What can hang from each mark
Q_555: Q_716 Q_968
Q_843: Q_664
Q_593: Q_968
Q_968: Q_555 Q_593
Q_689: Q_664 Q_794
Q_794: Q_126 Q_689 Q_897
Q_126: Q_794
Q_664: Q_689 Q_843 Q_968

Known rows, with every way that one mark hangs from another
{Q_555 Q_716 Q_968}: [ 13 -20  14   2  -6 -18   6   7  17  14  -8  -4  -3  -2 -15  -9  -9   1
   5  -7   0 -11   4  16   1  18  20   2  -7  19   0  -6  -8  12  17  -7
 -10  -1 -12  -3  10   9   5  21   6 -10   4 -10   2   9  10  -2 -22   4
  -8 -16 -14 -10]
{Q_126 {Q_794 {Q_689 Q_664} Q_897}}: [  7  -5   0  10   3  -8   7   0   6   7 -16  -4   3  -4   7  -9  -8   7
  -9 -11  -2   1   4  28   0  -7  12   0   1  20  -5 -10 -11  12  -3  -5
   7  -2  -6  -9   7  14   4  17   4  -4   6 -12  -8   7  18  13  -2   3
  -8   0  -6  -6]
{Q_593 Q_968}: [  7 -20  17   2  -7 -18   3   7  15   5  -6  -4  10  -1 -11 -12  -8  -1
   8  -6   5  -4   3  20  -5   9  16   1  -1  18   0 -13  -3  16   3 -10
  -6   0 -14  -4   9   2   3  20   8  11   6  -6   6   9   3  -3  -9   2
 -10  -3  -7 -12]
{Q_664 {Q_689 {Q_794 Q_897}}}: [  5 -10  -1  16   3 -17   7   4  22   8 -15  -2   8  -3  -2 -10  -6  -3
  -3  -4   3   1   5  18  -1   3  10   3   6  17  -3  -8  -8   9  -8  -9
   4  -5  -9  -8   3   7   0  21   7   8   7  -3   1   1   5   7 -10   6
  -5  -3  -6  -4]
{Q_794 Q_126 Q_689}: [ 14 -11   6  13   1 -17   1   7  14   6 -14  -3   1  -5 -12 -14  -6  -4
  -4 -11   0   5  -5  24   1 -15   9  -3  -3  17   0 -11 -12  14   5  -7
  -3  -1  -7  -7   4   9  -2  15  -3  -4  -3 -14  -2   4   4   1  -8  12
  -7  -7  -6   0]
{Q_689 {Q_664 Q_843}}: [  1  -8   4  10   4 -10   6   6  16  14 -14  -2   3  -1 -11 -14  -5   2
  -4  -4  -2  -2   6  11  -6  16  11   0  -4  10  -4 -10  -7   9  -4  -6
  -1  -3  -9  -9   9  10   4  25   5 -10   7  -6   1   5   6  -4  -1  -3
  -5  -8  -7 -12]
{Q_126 {Q_794 {Q_689 {Q_664 {Q_968 Q_555}}} Q_897}}: [  2  -2  -6   1   2  -3   5   0  17   6 -15  -3   6  -3   3 -13 -14   6
  -9  -3   1  -1   6  23  -2   4  14  -2   4  15  -1 -12 -15   6  -3  -7
   4  -9  -2 -10   8   3   9  19  -2 -12   8 -14  -4   9  20  14  -6   3
  -8   5 -10  -8]
{Q_126 Q_794}: [  8 -12   6   3  -7 -12  10   3   7   8 -11 -10  -3  -4  -2 -20  -5  -1
   8  -5   2  -5  12  23  -2  10  16  -2  -3  16  -4 -11 -10  11   3  -7
  -8   1  -9  -9   8  -2   2  16   9   3   6   3  -1  12   9  -1  -5   0
  -5 -14  -4 -17]
{Q_843 {Q_664 {Q_689 Q_794} {Q_968 Q_555}}}: [ -1  -3  -1   5   7  -8  -2   2  28  10 -15   0   4  -4 -10 -16 -16  -1
   7   7  -1  -4   3   9  -8  20   3  -4   3   9   2  -7 -12  -3  -6  -3
  -3 -17  -7  -8   1 -10  -3  28   2  -1   7   0  10   3  -4  -3 -18   7
 -13  -9  -3 -10]
{Q_843 {Q_664 {Q_689 Q_794}}}: [  3  -4   5  13   6 -11  -2   5  14  11 -16   0   2  -5  -6 -15  -7  -1
   7   1  -4  -1   4  14  -3   7   5  -2  -1  12  -3  -6 -10   2  -5  -2
  -1  -9 -11  -8   0   0  -1  25   7   5   7   1   6   1  -5  -1 -11   7
 -12 -12   0  -6]
{Q_689 Q_664 {Q_794 Q_126 Q_897}}: [ 10  -6  -1  19  11  -8   0   6   6   7 -18  -2   6  -3  -8 -11  -7   9
 -14  -2  -2   1  -9  20  -3  -4  12   1   9  17   2  -6  -7  12  -8 -10
   7   1  -7  -4  17  11  -6  18   2   6   6  -8  -9   3  18   7  -5   3
  -4   7 -17   0]
{Q_794 Q_126 {Q_689 {Q_664 {Q_968 Q_593}}}}: [  8  -7  -1   1   9 -10   0   5  20  10 -21  -1   1  -7 -10 -15  -6   3
  -6  -4  -8   4 -10  16   0   0  10  -3  -4   6   0  -7 -15   9   4  -9
   3  -8   3  -6   9   6  -6  23 -15  -8  -2 -19   2   4   8  -1  -9   7
  -6  -1 -11  -3]
{Q_968 Q_555 Q_593}: [  4 -10   7  -5 -11 -21   4   7  13   8 -14  -7   2  -3  -5 -23 -18   7
   7   6   5 -10  19  16  -2  17  16  -6  -1   8  -5  -6 -11  13  -5  -9
 -12  -3  -3 -10  17  -4  -1  19   1   1   9  -7  10   8   7  -6 -24   3
   0  -1 -11 -17]
{Q_689 {Q_664 Q_968} {Q_794 Q_126 Q_897}}: [  8  -8  -5  14  14  -5   0   5  14   9 -18  -1   4  -5 -11 -13  -6   0
 -15   1  -4   5 -12  17  -5  -1  11   2   8  13   7  -4 -11   8  -6 -12
  10  -5  -9   0  13   8  -7  20  -2  -1   4  -9  -8   5  14   7  -2   1
  -7   5 -17   3]
{Q_689 Q_794}: [  4 -15   7   9  -1 -15   3   6  10   6 -11  -6  -1  -3  -7 -18  -9   2
  -1  -4   0  -8   2  21  -2   9   8   1   3  14   0  -7  -3  12  -8  -8
  -1   3  -8  -4  12   2  -6  19   8   9   3   2  -1  10   6  -2 -10  -2
  -6 -11  -6 -11]
{Q_593 {Q_968 Q_555}}: [  4 -15  14  -1 -11 -16   1   7  17   3  -5  -4  14  -1 -13 -11 -17   2
   8  -1  11  -9   6  18  -6  19  15  -2   0  16  -2 -14  -4  14   1 -11
  -9  -1  -9  -6  15  -6   5  20   9   7   8  -5  10   8   7  -2 -18   3
  -7   1 -12 -14]
{Q_843 {Q_664 Q_689 {Q_968 Q_593}}}: [  2  -8   5  -2   3 -11   1   3  26  13 -22  -3  -3  -6  -9 -20  -6  -9
  14   4  -4   5   9   7  -1  11   9  -6  -8   3  -3 -11 -20   1   2  -4
 -10 -15  -8 -12  -1  -3   0  25  -6  -4   8  -7  18   2 -14  -8 -15  10
 -12 -15   0 -11]
{Q_126 {Q_794 Q_897}}: [ 10 -13   5   6  -5 -14  10   3  10   6 -12  -9   0  -3   2 -15  -5  -2
   0  -7   5   3  16  26   0  -2  17  -2   0  20  -2 -11 -11  13   0  -9
  -3   4 -12 -10  10   4   6  14   9   2  10  -2  -3  12  11   7  -5   2
  -3  -5  -5  -8]
{Q_664 Q_843 Q_968}: [  1 -10   5   4   3 -12   9   4  32  11 -12  -2  -3  -4 -16 -15  -4 -13
  -1  -4   1   2   7   9  -5  17  11   1  -5   9   1 -12 -14   7   1  -7
  -6  -5 -11  -7  -1   5   6  23  -1 -13   7  -5   5  10  -7  -6   0   0
  -5 -17  -3 -10]
{Q_968 {Q_555 Q_716} Q_593}: [  7 -18  12  -6 -12 -22   3   5  12  11 -14  -6  10  -1 -11 -17 -20   7
   5   1   4 -15  16  14   0  20  24  -4  -3  12  -7  -6 -13  11   7  -9
 -13  -2  -3 -10  20  -4   5  20   2  -9  11 -11   9   9  12  -4 -27   1
  -1  -4 -14 -15]
{Q_689 Q_664}: [  5 -13   5  10   1 -12   4   7   6  12 -11  -3   1  -1  -7 -22  -7   4
   1  -4  -4  -6   6  18  -6  12  10  -2  -3  11  -3 -12  -5  12  -4  -9
  -2  -4  -9  -6  11  11  -1  19   9   5   4  -7   0   5  13  -5  -4  -1
 -10  -8  -9 -15]
{Q_968 Q_555}: [  3  -9   8   4  -9 -17   5   5  13   5  -7  -3   4  -2 -10 -19 -16   0
   5   1   8  -8  15  20  -5  15  13  -4   1  15  -4 -10  -7  12  -2 -10
  -9   0  -7 -10  13   0   3  18   9   2   6  -4   6   8  10  -4 -16   2
  -5  -5  -9 -15]
{Q_555 Q_716 {Q_968 Q_593}}: [ 14 -20  14  -6 -10 -22   8   4  15  15 -15  -6  -2  -3 -12 -12 -10   4
   7  -7  -2 -10   8  13   4  19  25   1  -7  15  -3  -4  -8  12  12  -9
 -12  -3  -8  -4  14   3   0  20  -1 -12   6 -12   7   8   9  -4 -30   5
  -4 -12 -15 -11]
{Q_794 Q_126 {Q_689 Q_664}}: [ 10  -7   4  16   6 -13  -1   8  10   9 -15   1   3  -5 -13 -13  -7   4
  -9  -9  -5   3 -11  21   0  -9   7  -2  -2  15  -4  -7 -12  12   2  -8
   3  -3  -2  -7   8  13  -5  18  -2  -1  -3 -17  -5   1  13   0  -3   9
 -10  -4 -11  -3]

Rows
[  3  -4  -6  15  15  -6   5   3  42  10 -20   1   9  -3 -15  -4  -2 -13
 -12  -1  -1  14  -6   8  -1  -1   9   2   3  13   4  -6 -17   4  -3  -9
   5 -14  -9  -7   0   3   0  23  -8  -9   5  -6   2   3  -3   6  -3   8
  -1  -2  -5   5]	{Q_664 {Q_689 {Q_794 Q_126 Q_897}} Q_843 Q_968}
[ 12   0   2  21  10  -9  -2   4  16   6 -20   0   6  -5 -11  -9  -6  -4
  -3   0  -3   8  -5  16   1 -15   5  -2   4  16  -1  -7 -16   6  -4  -3
  -1  -7 -11  -8   6   4  -4  19  -1   4   4  -7  -1  -4  -2   7 -11  12
  -9  -1  -8   7]	{Q_843 {Q_664 {Q_689 {Q_794 Q_126 Q_897}}}}
[  2  -5   8   1  -2  -8   0   3  17   8 -12  -4  -2  -2 -12 -20 -14  -4
   9   7   2  -4   8  13  -8  15   3  -8  -3  11   2 -10 -16   3  -2  -6
 -12  -7 -11  -6   6  -4   8  22   3  -5   7  -7   8   8  -3  -5 -11   2
 -13 -11  -3 -10]	{Q_843 {Q_664 {Q_968 Q_555}}}
[  3 -13   8  -8  -1 -14   0   2  25  13 -18   0  11  -3 -11 -13 -18  -2
  13   5  -2  -8  12   3   0  23  16  -6  -5   7  -5  -6 -20  -1  10  -2
 -14 -18  -2 -11   6 -10   7  27  -5 -15  10 -12  17   2  -4  -5 -28   9
  -8 -10  -4  -9]	{Q_843 {Q_664 Q_689 {Q_968 {Q_555 Q_716} Q_593}}}
[ -3 -10  -3  -3   7  -8   6   4  23  16 -21  -1   0  -4 -11 -18  -4  -1
  -2   2  -6  -2   7   4  -2  24  13   0  -5   3  -1  -8 -13   7  -1  -7
  -1 -10  -6  -8   8   4  -2  25  -7 -15   9  -8   9   7   1  -7  -6  -1
  -3  -8  -9 -15]	{Q_689 {Q_664 Q_843 {Q_968 Q_593}}}
[  6 -23  19  -4 -10 -20   2   6  18   8  -3  -4  23   2 -16  -5 -18   5
   7  -3  10 -14   6  15  -4  23  24   0   1  19  -4 -13  -3  13  10 -10
 -12  -2  -9  -4  15  -4  10  21   9  -2   7 -11  10   9  11  -1 -23   1
  -8   0 -15 -13]	{Q_593 {Q_968 {Q_555 Q_716}}}
[  6  -2  -6  22  10 -10   4   4  31  10 -18   0  11  -4 -13  -5  -6  -6
 -13  -2   0  11  -1  13   1  -5  10   1   4  14   1  -6 -14   9  -5  -8
   6  -9  -9  -8   5   3   3  21  -4  -5   6  -5   0   1  -1   7  -9   9
   1  -1  -7   4]	{Q_664 {Q_689 {Q_794 Q_126 Q_897}} Q_843}
[  8  -6   2  15   5 -13   2   6  11   6 -15   1   3  -3   1 -13  -8   5
  -9 -10   2   2   1  24  -2  -9  10  -1   2  17  -5 -11 -11  14  -5 -10
   7  -2  -5  -8   5  22   2  18   5  -1   3 -17  -3   1  13   9  -1   4
  -7   2  -8  -1]	{Q_794 {Q_689 Q_664} Q_897}
[  2  -5   0  12  11  -8   0   3  25  10 -19   2   3  -5  -5 -11  -6  -8
   1   0  -2   5   0  12  -4   2   5  -1   3  13   1  -7 -16   1  -7  -4
   0 -12  -9  -5  -5   3   3  25   3   2   8  -4   3   0  -9   6  -7   7
 -13  -8   0   2]	{Q_843 {Q_664 {Q_689 {Q_794 Q_897}} Q_968}}
[  0  -4  -1  12  10  -7   4   5  14  12 -13   0   4  -1  -9 -14  -7   6
 -10   0  -7  -8   0  12  -5  21  10   3   3   9   0  -5  -1   7 -12  -5
   7  -7  -7  -5  10   5  -6  25   5  -4   8  -2  -5   7   9  -1  -3  -6
  -4  -9  -8 -13]	{Q_689 {Q_664 Q_843} Q_794}
[  6  -8  -5  -3   4  -6   6   0  16   7 -23  -5   0  -6   7 -15  -7   7
  -5  -5  -4   2   6  20   1  -1  16  -2   0  11  -2  -9 -18   8  -2  -8
   5  -7  -3 -10   6   7   1  19  -8 -10   9 -14  -1  10  15  11  -5   3
  -6   1  -7  -6]	{Q_126 {Q_794 {Q_689 {Q_664 {Q_968 Q_593}}} Q_897}}
[ 13  -5   1  20   7 -12  -2   7  12   6 -17   2   5  -4  -8 -10  -6   2
 -13 -12  -1   9 -10  24   0 -17   9  -2   2  19  -1  -9 -13  14  -1  -9
   5  -1  -3  -6   8  20  -1  16  -3  -3   0 -22  -7   0  14  12  -2   9
  -7   4 -11   6]	{Q_794 Q_126 {Q_689 Q_664} Q_897}
[  0  -5  -3   1   9  -8   4   3  26  12 -19   1   2  -6  -8 -14  -5   1
  -7  -4  -8   2   0   9   0  11  12  -1  -6   2  -3  -8 -14   8  -1  -7
   5 -12   2 -11   2   7   0  26 -11 -22   6 -16   6   5  -3  -2  -4   1
  -4  -7  -5  -8]	{Q_794 {Q_689 {Q_664 Q_843 {Q_968 Q_593}}}}
[ 10  -8   3  10  -3 -13   7   2  11   3 -15  -8   1  -4   5 -11  -7   2
  -5 -11   4   3   7  30   1 -13  12  -2   1  22  -4 -12 -15  14   0  -7
  -1   0  -7  -9   3   9   8  14   3  -5   6  -8  -4  10  11  14  -2   5
  -4  -4  -3  -2]	{Q_126 {Q_794 Q_689 Q_897}}
[ 13  -8   4  17   5 -15   1   6  13   4 -17  -3   4  -4  -8 -11  -8   0
 -11  -4   1   4  -3  23   0 -12   8   1   5  18   2  -5 -10  13  -6 -12
   3   4 -10  -3  15   7  -5  15   2   5   3  -6  -5   7  10   7  -9   5
  -2   1 -11   2]	{Q_689 {Q_794 Q_126 Q_897}}
[  3  -1  -6   8  11   0   9  -1  27  10 -18  -1   3  -3  -1  -7  -4   0
 -11  -9  -4   5   1  17   2   4  12   1   2  14   0 -14 -17   6  -1  -5
   8  -9  -5 -10  -2  10   6  20  -4 -20   8 -12  -6   9   9  13   6   1
  -5  -1  -3  -1]	{Q_126 {Q_794 {Q_689 {Q_664 Q_843 Q_968}} Q_897}}
[  2 -11   6   5   5  -9   2   4  26  14 -16  -2  -2  -5 -10 -17  -5 -14
  12   0  -1   5   5  10  -5   9   4  -4  -6   8  -2 -12 -17   0   4  -4
  -8 -13 -14 -10  -7   0   5  27   1  -2   5  -4  11   0 -10  -5  -6   9
 -15 -19   2  -6]	{Q_843 {Q_664 Q_689 Q_968}}
[  7 -10  -6  15  12  -9   2   4  32   8 -18  -2   8  -6 -11  -9  -4 -11
  -8  -1  -1  10  -7  14  -2  -4   8   2   4  15   4  -4 -15   6  -2 -10
   4  -9  -7  -5   3   1  -1  21  -5   1   2  -6   2   2   1   6  -7  10
  -6  -3  -8   2]	{Q_664 {Q_689 {Q_794 Q_126 Q_897}} Q_968}
[ -8  -2  -5   6   9  -7   6   3  41  11 -14   0  10  -2 -16 -12 -12  -5
  -3   5   4  -3   6   4  -6  27   8   1   2   9   1  -7 -11   0  -6  -5
   1 -17  -5 -10   1 -11   2  28  -2 -10   8   1   8   6  -4  -2 -15   5
  -4  -7  -3 -12]	{Q_664 {Q_689 Q_794} Q_843 {Q_968 Q_555}}
[  8 -11   0  16   7 -11   2   7  20   9 -14  -2   6  -3 -16 -14  -6  -5
  -2  -3  -3   2  -6  17   1   1   8   2   5  15   1  -6  -8   9  -2  -8
   1  -7  -7  -6   8  -2  -7  22   1   7  -1  -1   3   1   5  -1 -14  10
  -5  -7  -7  -5]	{Q_664 {Q_689 {Q_794 Q_126}}}
[  8   1  -5  16  15  -5   2   3  29  10 -21   6   5  -4 -14  -4  -5  -5
 -18  -8  -2  15 -11  13  -1 -10   8   0   1  13   2  -9 -18  10   0  -9
   7  -9  -6  -7   1  17   5  21 -11 -19   3 -20  -4   1   5   9   4   5
  -5   2  -8   7]	{Q_794 Q_126 {Q_689 {Q_664 Q_843 Q_968}} Q_897}
[  0 -15   4  -8   0 -15   7   2  41  17 -17   2  16  -1 -16 -11 -16  -5
   4   4   1  -7  13  -1   1  30  22  -2  -6   8  -6  -8 -17   2   9  -4
  -9 -20  -1 -13   7 -11  10  27  -9 -26   9 -12  16   5  -4  -3 -25   7
   0  -9  -7 -12]	{Q_664 Q_689 Q_843 {Q_968 {Q_555 Q_716} Q_593}}
[ -4  -4  -3  -8   1 -11   7   2  39  13 -18   1   8  -4 -13 -17 -13  -8
   5   7   2   1  15   2  -3  24  14  -3  -4   1  -4  -9 -18   3  -1  -6
  -8 -19  -4 -15   2 -11   6  26  -7 -16   8  -6  19   5  -9  -7 -21   6
   1  -7  -2 -15]	{Q_664 Q_689 Q_843 {Q_968 Q_555 Q_593}}
[  6  -6   1   6   1  -8   6   2   5   9 -14  -4   0  -5   3 -14  -8   9
  -2 -11  -4  -4   2  24  -2   4  13  -1  -1  15  -5 -11  -8   9   0  -4
   2  -4  -6  -9   8   5   0  18   4  -3   4  -8  -5   8  18   3  -2   1
  -8  -8  -6 -13]	{Q_126 {Q_794 {Q_689 Q_664}}}
